Each row was made from one small tree. The marks that hang from a mark follow it in brackets, in the order of their numbers. Every link used is in the known rows. Write each row's tree.
Known rows
k_432{k_385 k_579{k_262{k_496}}}: [-34  -1   4 -11   8   5 -19   6  12  10   3  -2  10 -23  15 -12 -31   6
 -26  16  15   5  15  10  29  -5 -46  -9  47   9  19   4   8   0  15   6
  -7   5   9  40  23   2  48  -9   8 -35 -11  15  14  20 -26  -2  10]
k_432{k_579}: [-26   3 -13  -9   9   8 -11  10  18   0   4 -18  12 -21  -1  -6  10  -1
  -8  -5  14 -11  12  -3   4   3  14  -4  31   1   0   1  -4   5  -3   3
   5  12   7 -23  24  -3 -15   0  17 -11  -1   7   6  -1   0   3  -9]
k_205{k_573{k_432}}: [  1   5 -32  -2  -9  17   3 -12   0   6  -4 -10  -7  -4  20  -2   4   2
   5  10  11  -9 -11   8  -7  11  14  15 -14  -2 -40   2 -18   7   3   1
   3 -14  -6  14  13  -9 -36  -9  -1   6   3  -6 -14 -14  -2 -10   6]
k_205{k_573{k_432{k_273} k_627}}: [ 22  -3 -39  11 -20   3  10 -14 -11   0 -12   7 -18   7   7  11   6  -6
   8   7   6  -3 -15  -6 -11  16 -11   5 -38  -6 -24   5   5  -4   7  -1
  -1 -22 -10  21 -12   2 -40  -6 -12   2   8 -18 -28 -19  15  -9   9]
k_432{k_273 k_385 k_579{k_262}}: [-24  -7  20  -2  24  -5 -15   8  11  -1  20  -7 -11  -2  -5  -4 -13   6
 -11   6   4   1  11  10  16  -4  -2 -19  38   1  28  -3  26  -6   6   4
  -2   2   6  13   1  15  22   0 -15 -18  -2   8  10   3  -6  -2 -30]
k_273{k_321 k_432{k_385 k_579{k_262}}}: [-19  -6  51 -15  -4  12 -16  23  39  -6  16  -6  32  -8   5   0 -13   4
  -3  19 -10  -3   7  11  15 -29 -16  -7  26  10  38  12  13   7  -8  -4
  -4 -11  10  -8  30   6  25   0  23  -8  -3  10   7  26   6   7 -10]
k_573{k_432}: [ -1  11 -21  -7   5  11  -5  -9   3   7   6  -9  -2 -19   9 -10   7  -6
   0   8  17 -11  -7   8  -8   7  20  10  -5 -11 -36  -1 -24  10  -6  -1
   6  -2   2  -4  24 -12  -9  -7   0   2  -3   1  -9  -6   0   0  16]
k_273{k_432{k_385}}: [-18   0  20 -12   2  10   5  15  20  -5  27   7  -7  -1  17   3  -1  -4
   2   5  17 -13   7   3   4 -18  -3  14 -24   3  17  -1  17  10  -8  -3
  10 -18   3 -31  18   0   4 -11  19  16  -5   4 -15  14  -3   4 -19]
k_627{k_573{k_432{k_385 k_579}}}: [ -2   1  53  -1   3  -6   1  -4   5   7  -6  -7   1   2  -5  -5  -8  10
  -2 -11 -19   9  -1 -46  -1  -2  19   7  13  -8  -4  -2 -10  -4  18   0
  -7  -5  -2   0 -15  -3   1   2   1   8  -4   1   4   1  -9  -3   1]
k_385{k_432{k_273 k_579{k_262}}}: [-28   1  -5 -16   7   2 -21  13  15   8  21  -4 -18 -16 -12  -7   3  -1
 -14   1   9 -11   4   5  17  -1  32 -13  41  -7   6   3  15  -5  -8   5
   3   5  13  29   0   0  37   4  -4 -15  -4  14   9   5  -1   1 -45]
k_627{k_573}: [-23  14 -18  -7   1   0   5   0  -4   1  -7  -6  17 -10   4   2   9 -22
  -5 -17  -1  -1   2 -23   3  -2 -30   8  -5   8 -19  15 -15  10  -6  -2
   6  18   0 -20  19 -12 -33  -3  27  -5  -7  -1 -21  -3 -16   0  -4]
k_627{k_573{k_205 k_432{k_273 k_385}}}: [ 23   4  28   9   0 -20  24 -20 -39  -5 -15  12 -13  35 -15   7  -3  -7
   7 -21 -27  21 -12 -10  -8   1  -8  13 -35  -6 -11 -11  -4  -5  -6  -2
   1  10 -10  -8 -41   1  -1   1 -14  25  -2 -10 -14  -9  -6  -3   1]
k_469{k_432{k_273 k_385 k_579{k_262}}}: [-14  -6  20   6  29 -11 -10  12   6   8  32   2 -20 -12   8  -1  -9  12
  -3  -1   6  -5  14  26  10  -7   9 -27  31  -6  35  -9  34  -7   5   2
  -6  -3   4  -7  -1  10  37   0 -12 -21   5  10  20  16  -3   5 -31]
k_469{k_432}: [-13  11 -34   0  17   3   1  12   4   6  22   2   3 -29  22  -3  17  -8
   6  -9  24 -19  10  22  -6  -2   5  -5  -6  -2  -3   1  -5  11  -9  -2
   5   8   3 -36  35 -13  -9  -4  17 -10   2   6   2  11  -7  11   1]
k_262{k_496 k_579}: [-31  18 -71 -19   2  12 -19  -5 -22  10 -13   4  17 -42  24  -1  -7 -19
 -20  26  31  -4   9  21  27  -2 -35   5   6  20  -1  18  -7  12  -3   1
   0  17   8  17  38  -9  25 -14  33 -37 -12  13 -12   2 -23  -8  29]
k_205{k_573{k_432{k_579} k_627}}: [ 14  -7 -19   9 -32  11   0  -4  10   6 -28  -7   8  -1   7   4   9   7
   1   9   6  -1  -7 -18  -3  15   9   8  -6  -2 -30   7 -12  -5  20   1
  -6 -18  -5  18  -9  -3 -31   0   7  -6   9 -12  -5 -13  12  -7  19]
k_273{k_321 k_432{k_385}}: [-10  -1  23 -15  -2  12   3  19  30 -15  23   4  17  -3  10   5   0  -3
  10   9  -2  -9   5   0  -5 -27 -24   5 -24  16  38  11  11  16 -18  -8
   5 -19   3 -32  41  -1  -9  -3  25  18  -5   5 -12  22   6  10   0]
k_573{k_205 k_432{k_273 k_385} k_627}: [ 39  -7  -9  18 -13 -13  19 -13 -28  -7 -14  22 -10  36 -11   9   5  -6
  11  -3  -2  15  -9  -1 -13   7 -14   9 -49   0 -11  -8   0  -8   3  -4
   3   0  -8   1 -41   6   6   3 -15  21   3 -14  -5  -8   8   2  30]
k_573{k_432{k_273} k_627}: [ 19   2 -27   5  -6  -3   2 -11  -9   1  -3   6 -11  -6  -4   2  10 -14
   4   2  11  -3 -10  -9 -12  10  -2   0 -26 -11 -22   3  -1  -2  -4  -3
   3 -11  -3   3  -2   0 -14  -3  -9   0   3  -9 -22 -13  18   1  18]
k_205{k_573{k_432{k_273 k_579} k_627}}: [ 19 -12 -15  12 -23   1   3  -9  -1   2 -19  -3 -13   5  -5   9   7   6
   4   1   1  -2 -10 -12  -7  15  11  -2  -8 -10 -13   1  10 -10  13   2
  -6 -20  -6  16 -22   7 -33   0 -12  -1  11 -14 -15 -18  25  -9  -3]
k_385{k_432{k_273{k_321} k_579{k_262}}}: [-17   2   1 -18   5   5 -22  17  23  -1  20  -4   8 -21 -16  -6   4   0
  -7   4  -9  -8   2   0   8 -10  12 -22  37   3  25  16   8   1 -18   0
  -1   4  13  28  23   1  24  12   1 -14  -4  14  16  13   8   6 -25]
k_469{k_432{k_273 k_385 k_579}}: [-10  -8  19   5  30 -12   2  16   9  -1  33   4 -29 -10   1   3   1  17
   8 -16   7 -10  16   6  -5  -5  21 -22  15  -9  51 -14  39  -6   4   2
  -2  -7   2 -30   1   9  10   3 -12  -2   7  10  18  18   3   8 -30]
k_627{k_573{k_205 k_432{k_273 k_579}}}: [ 20   4  26   6 -13 -17  10 -18 -29  -2 -30  -4   2  16 -29   5   5  -6
  -1 -26 -27  16 -12  -6  -4   6  21   6   5 -13 -22 -10 -10  -8 -10   2
  -1  22  -4 -25 -41  -1  -8   6  -6  10   2  -8 -11 -14  15  -4 -11]
k_573{k_205 k_627}: [  9   3 -55  10 -27   0  12   2 -20  -8 -31  10  36  14  -1   9  21 -26
   1  -6  14   4   2   4  -1   6 -40  12 -34  17 -26   9 -22   5  -8  -4
  10  30  -2 -23  -5  -7 -19   4  28  -3   0 -12  -4  -8  -2   6  33]

Write each row's tree
[-10  -9  20  -6  21  -3  -4  13  21 -17  19  -6   6  -2 -16   2  -4  13
   8  -4 -16  -1  11 -14  -8 -11 -10 -21  20   9  62   4  24   1  -7  -1
  -3  -2   4 -13  24  15 -16  10  -8   5   1   7  12  13   9   6 -11] => k_432{k_273{k_321} k_385 k_579}
[ 38   0 -32  14 -22  -9  13 -18 -31  -5 -24  14   1  20 -13   9  16 -19
   6  -5   4   7 -14  10 -11  12  -8   9 -41  -5 -33  -5 -14  -4 -10  -3
   6  11  -6  -9 -29  -1  -9   2  -7   9   5 -15 -15 -16  18   1  28] => k_573{k_205 k_432{k_273} k_627}
[ 20   4   2   5  -1   1  12 -10 -16  -2  -6   7   0  19   3  -6   0   1
   7   2   1   6  -6  11 -10   3   9  18 -27   1 -22 -13 -23   4  -3  -1
   6   7  -4  -9 -14  -7  10   0  -3  23  -3  -3   6  -6 -12   1  24] => k_573{k_205 k_432{k_385}}
[ 20  -7 -18  11 -20   9  12  -5   1   2 -16   9  -8  18  19   6  -2   6
   9  15   6   3  -6 -26 -10   9 -19  16 -46   8 -18   7  -6  -3  28  -3
  -3 -30 -12  35 -12  -1 -27  -4  -2  10   4 -15  -8 -11  -6  -7  31] => k_205{k_573{k_432{k_385} k_627}}
[-14  -6  16  -6  21  -3 -15  11  20 -11  16  -7  14  -3  -9  -2 -15   6
  -3   9 -15   6   8   7   8 -13 -25 -28  37  12  47   9  19  -1  -4   0
  -7   4   6  13  23  15  10   7  -7 -16  -1   8  18  13   3   3 -11] => k_432{k_273{k_321} k_385 k_579{k_262}}
[-18   0  -6 -10  14   0 -22   6  17  -7   6 -15  25 -22 -11  -2  -2  -6
  -7   9 -11  -1   3  21  10  -8 -14 -29  46   5  26  14   6   4 -18   1
  -6  15   9   0  36   9  -1   5   2 -27   0   7   6   7  13   3 -12] => k_432{k_273{k_321} k_579{k_262}}
[ 17  -4  30   6  -3  -2   5  -3  -4  -1 -12  -3   6  17  -6  -7  -1  13
   3  -2  -6   8   0   6  -3   4  31  12   4  -5  -9 -18 -16  -4   5   1
   0   9  -2 -14 -22  -1  16   5  -6  18   1   1  20  -4  -3   0  14] => k_573{k_205 k_432{k_385 k_579}}
[ -8  -1  -7  -7  24  -2   5   7  12 -18  24   3   1   2  -6   2  -4  -1
  11   0  -8   0   5  -7 -12 -11 -33 -15 -12  15  49   8  19   8 -15  -5
   3  -5   0  -5  34   8 -23   5  -8  11  -3   3   0  12   2   6  -1] => k_432{k_273{k_321} k_385}
[-38   7 -18 -22  -9  13 -26  10  13  19   8   2   0 -38   6 -15 -16   0
 -28  10  21  -8   9   2  27  -3 -13  -3  46   2  -4  11  -2   1   1   7
   0   6  16  57  20 -14  63  -4  18 -37 -12  21  11  18 -19   1  -4] => k_385{k_432{k_579{k_262{k_496}}}}
[  2   0  -3   1  30  -8   8  14   6 -11  36  12  -7  -8   7   6   2   5
  20  -8  -8  -8   8  12 -20 -15 -19 -24 -19   9  58   3  24   7 -14  -7
  -2  -8  -1 -30  33   5 -10   6  -6   5   5   6  11  25   5  14  -1] => k_469{k_432{k_273{k_321} k_385}}
[-17  -9  18  -1  23  -7  -2   9  12  -8  23  -5 -21   2 -10   1  -1  11
  -1  -9   4  -4  13 -10   1  -2  11 -14  23  -1  42 -10  31  -4   2   4
   2   0   4 -13   3  15  -2   2 -12   5  -1   6   7   4   3   0 -32] => k_432{k_273 k_385 k_579}
[ 33  -9  16  15 -24  -6   9  -1  -8  -3 -31   7  18  23  -9   1   3   6
   4   0  -5  14   0 -14  -6   7   6  12 -18   0 -13  -8 -18 -10  16  -2
  -1   5  -4  -1 -38   0  13   8   2  11   3  -8  17  -5   4   3  37] => k_573{k_205 k_432{k_385 k_579} k_627}
[-31   4  -6 -18  -1  12 -24  18  24  13  14  -8   2 -25   0 -12   5  -2
 -17   7  15 -13   8  -5  19  -1  29  -3  40  -1 -11  10  -9   0  -3   4
   4   8  14  31  11 -10  39   4  14 -19  -7  15  17   8 -14   3 -23] => k_385{k_432{k_579{k_262}}}
[ -4   0  -5  -2 -10  16 -17  -7   8  14 -13 -19   3 -13  16  -8  -8   8
 -10  20   4  -2  -8  23  15  10  21   3  32  -6 -40   2 -14  -2  13   6
  -7  -8   1  31   0  -4   0  -8  -3 -20   4  -1   2 -13   0 -12  -3] => k_205{k_573{k_432{k_579{k_262}}}}
[ 20  10  -1   5 -10 -16  18 -25 -41  -2 -25   4  -3  20 -18   7   8 -19
   3 -24 -19  13 -17   2  -7   5  -2  13 -26 -10 -35  -6 -15  -1 -20  -1
   4  20  -7 -22 -28  -7 -16   0  -4  14  -1 -11 -24 -16   6  -3  -1] => k_627{k_573{k_205 k_432{k_273}}}
[ 11   9  22   3 -22  -7  -5 -14 -22  12 -42  -9  33   5 -10  -3   0 -12
 -13  -7 -22  18 -12  13  16   2   8   9  24  -8 -53   0 -36  -4  -2   2
  -5  34   0  -1 -32 -11  17   2  12 -14  -2  -4   1 -13  -6  -4   6] => k_627{k_573{k_205 k_432{k_579{k_262}}}}
[  1  -8  22   3  -2  10   1   0  14   4   0  -9 -14   5  12  -3 -10  27
   4   9  -3  -4   0 -13  -4   8  27   8   7  -3  -1  -7   1  -4  23   4
  -5 -24  -5  22  -4   2 -14  -3 -12  12   5  -1  10  -7  -4 -10  -5] => k_205{k_573{k_432{k_385 k_579}}}
[ 16 -15   9  12 -23   7   5   1  11   3 -21   0  -1  16   9   4  -5  19
   4  10  -1   3  -1 -31  -5  11   5   9 -16   2  -5   2   0 -10  34   0
  -8 -27  -8  27 -21   4 -17   1  -3   5   7 -10   6  -8   2  -7  22] => k_205{k_573{k_432{k_385 k_579} k_627}}
[ 18   8  24   7 -10 -10  21 -14 -29  -1 -24   8  10  30  -4   1  -3  -6
   4 -14 -23  18 -10 -17  -6  -1 -12  24 -34   1 -27  -4 -28   0   1  -3
   2  15  -8  -7 -27 -10  -1   2   4  23  -5  -8  -6  -5 -19  -1  22] => k_627{k_573{k_205 k_432{k_385}}}
[ 17  15  -4   4 -17  -5  15 -18 -31   4 -32   2  20  14  -5   0  11 -19
   1 -16 -16  11 -14  -3  -4   4  -5  22 -23  -2 -53   1 -40   4 -11  -2
   4  25  -6 -22 -16 -18 -14  -1  15  11  -3  -9 -15 -14  -6  -1  21] => k_627{k_573{k_205 k_432}}
[ 23  -1   4   9   6  -9  16 -14 -24  -7   3  10 -20  26  -9   1  -1   0
  10  -5  -5   7  -8  17 -11   5  12   8 -31  -6  -5 -19  -1  -2 -10   0
   6   2  -6  -8 -24   5  10  -1 -25  26   0  -6  -2  -7   1  -1   6] => k_573{k_205 k_432{k_273 k_385}}
[  7 -12  23   6   5   1   4  -7   6  -2   7  -6 -38  15  -2   1 -11  26
   6   2  -7  -1  -4  -7  -6   8  38  -2   5  -9  15 -14  23  -9  16   4
  -6 -28  -6  20 -19  12 -17  -2 -31  14   7  -3   0  -8  10 -11 -26] => k_205{k_573{k_432{k_273 k_385 k_579}}}
[ -7   0  -8   6  32 -10   9  10  -3  -2  39  14 -32  -3  12   4   3   4
  12 -12  14 -12  11  13 -10  -6   0 -14 -17  -3  36 -10  29   2  -3  -2
   3  -7  -2 -25  12   5   4  -2 -10   4   4   6   3  16  -3   8 -20] => k_469{k_432{k_273 k_385}}
